Every row comes from one small tree of marks. The marks that hang from a mark follow it in brackets, in alphabetical order. Every link used is in the known rows. Which tree was each row made from?
(in the rows, 128 means zero)
Known rows:
kide{fesa{gizitur} mafe{dufefu}}: [101 159  96 116 161  77 111 121 161 104 106 119  46 126 129 105 122]
dufefu{fesa{kide{mafe{gizitur}}}}: [134 137 141  86 176 122 152 120 102  79 108  96 118 165 120 122 128]
fesa{gizitur kide}: [ 98 110 142 104 119  96 120 145 105  79 128 107 117 112 113 139 136]
fesa{dufefu kide}: [ 98 107 153 120 126 123 148 124 113 104 144  95 115  83 159 102 139]
gizitur{fesa{dufefu{mafe} kide}}: [118 100 177  97  95  95 173 134 113  85 161 120 115  93 175  92 159]
fesa{dufefu gizitur kide{mafe}}: [114 124 139 130 121  72 125 112 116 118 158  98  99 102 155 119 120]
gizitur{fesa{dufefu}}: [ 95 130 153  78 117 105 156 144 109  92 140 119  99  94 174  79 151]
gizitur{fesa}: [ 93 134 153  61 129 120 146 154 112  75 118 125 106 126 140  94 155]
fesa{dufefu{mafe} gizitur}: [107 105 153 110 115  66 174 138 153  96 160 113  71 108 166 136 146]
gizitur{fesa{dufefu kide{mafe}}}: [116 134 158 103 118 101 138 113  99 111 152 110 115 103 172  74 137]
dufefu{mafe{gizitur}}: [108 114 164  79 152 130 176 139 122  75 119 118  79 150 130 141 165]
kide{mafe}: [100 143 145  97 166 127 145 120 153 111 124 102  84 151 147 112 136]
nepa{fesa{kide{mafe}}}: [138 138 139 125 139 125 102  84 119 109 138  90 103 155 118 131 138]
mafe{dufefu{fesa} gizitur}: [116 125 126  74 207 133 146 161 103  68  70 123  91 137 119 119 130]
kide{fesa mafe{dufefu}}: [ 98 160 109 116 177 117 129 111 170 110 100 112  53 129 143  83 130]
mafe{gizitur{fesa{dufefu}} kide}: [115 138 148  40 138  99 157 156  41  99 123 137 112 113 161  93 165]
nepa{fesa}: [117 136 135 100 138 130 120 114 128  92 123 100  86 145 116 136 150]
mafe{kide}: [100 128 146  65 164 120 153 155 113 109 113 120 113 142 141 121 156]
dufefu{fesa{gizitur kide} mafe}: [133 100 152  98 125  68 174 148 148  59 137 111 115 147 128 151 137]
mafe{dufefu gizitur{fesa{kide}}}: [113 116 149  74 149 139 103 158  38  65  86 141 119 101 112  98 148]
mafe{dufefu gizitur}: [ 97 119 135  86 189 149 121 153  87  83  78 127  80 118 117 120 142]
dufefu{fesa{kide{mafe}}}: [126 133 144 101 168 112 156 121 145  92 122  91 122 159 137 110 123]

Which tree is each row?
[101 166 104 123 118  54 149 100 166 117 151  96  49 111 162  97 126] => kide{fesa{dufefu gizitur} mafe}
[100 135 150  63 125 112 153 143  67  80 126 126  94 100 155  90 155] => mafe{gizitur{fesa{dufefu}}}
[131 127 124  51 218 119 149 176  78  88  67 137 109 151 126 123 139] => mafe{dufefu{fesa} gizitur kide}
[ 97 151 116  90 136  89 175 122 138 122 133 108  84 104 171  86 154] => mafe{kide{fesa{dufefu}}}
[127 120 129 117 104  92  91 116  95  79 137 102 110 128  94 159 140] => nepa{fesa{gizitur kide}}
[118  94 170 111 126 118 175 122  96  91 144 105  98 102 152 127 157] => fesa{dufefu{mafe{gizitur}} kide}
[100 157 114  58 154 111 162 134  97  91  98 119  84 143 121 112 164] => mafe{gizitur kide{fesa}}
[ 86 146 107 114 104  62 155 122 152  94 142 101  60  86 153 103 137] => kide{fesa{dufefu gizitur}}
[141 121 148 106 128 109 159 102 110  92 146 108  64 134 143 147 163] => nepa{fesa{dufefu{mafe{gizitur}}}}
[112 124 152 131 140 115 142 104 126 128 151  91 104 106 168  95 129] => fesa{dufefu kide{mafe}}
[117 133 141  33 178 121 121 177  36  85  76 160 108 129 127 102 159] => mafe{dufefu gizitur{fesa} kide}
[114 141 134  62 146 100 190 132 124  87 113 124  73 156 134 126 177] => dufefu{mafe{gizitur kide{fesa}}}
[ 99 146 108  83 178 111 136 147 131 108  88 131  80 119 138  92 151] => mafe{dufefu kide{fesa}}
[118 147 139  66 181 127 111 143  75  89  89 141  80 139 131  91 140] => kide{mafe{dufefu gizitur{fesa}}}
[124 112 146  81 142  65 187 156 172  62 131 116  88 162 138 150 139] => dufefu{fesa{gizitur} mafe}
[135 116 153 122 119 102 162 102 153 106 160 103  69 127 161 133 157] => nepa{fesa{dufefu{mafe}}}
[112 157 149  54 152 121 137 131  83  84 112 124  90 157 134 101 151] => kide{mafe{gizitur{fesa}}}
[104 129 143  58 166 136 116 164  59  68  80 145  92 115 120  99 151] => mafe{dufefu gizitur{fesa}}
[119 122 141 111 187 143 103 124  77 101  92 116  96 128 116 115 128] => fesa{kide{mafe{dufefu gizitur}}}
[141 119 154  44 180  99 203 162 115  77 107 125 106 185 140 143 161] => dufefu{fesa mafe{gizitur kide}}
[102 168 114 108 147 101 162  89 134 113 129  94  50 119 158  87 140] => kide{fesa{dufefu} mafe{gizitur}}
[132 117 128 133  93  75 102 107  93  98 157  97 104  96 124 144 134] => nepa{fesa{dufefu gizitur kide}}
[153 118 139  99 112  46 148 123 118 116 163 122  83 139 152 161 158] => nepa{fesa{dufefu{mafe{kide}} gizitur}}
[101 150 105  89 117  47 160 134 127 113 139 116  78 100 158 109 146] => mafe{kide{fesa{dufefu gizitur}}}
[155 123 147  84 140  96 161 115  84 112 142 119  83 149 150 150 170] => nepa{fesa{dufefu{mafe{gizitur kide}}}}
[104 164 105 102 186 125 127 111 128  99  84 116  47 135 125  95 135] => kide{fesa mafe{dufefu gizitur}}
[106 123 157  61 120 132 131 146  47  58 109 124 126 117 113 106 159] => mafe{gizitur{fesa{kide}}}
[146 101 147 138  87  64 132 104 118  93 172 103  92 110 137 156 146] => nepa{fesa{dufefu{mafe} gizitur kide}}
[102 131 126 118  96  48 182 118 180  90 158 109  48 102 165 116 150] => kide{fesa{dufefu{mafe} gizitur}}
[122 131 121 117 109  73 116 113 116 100 152 103  77 111 136 145 136] => nepa{fesa{dufefu gizitur}}
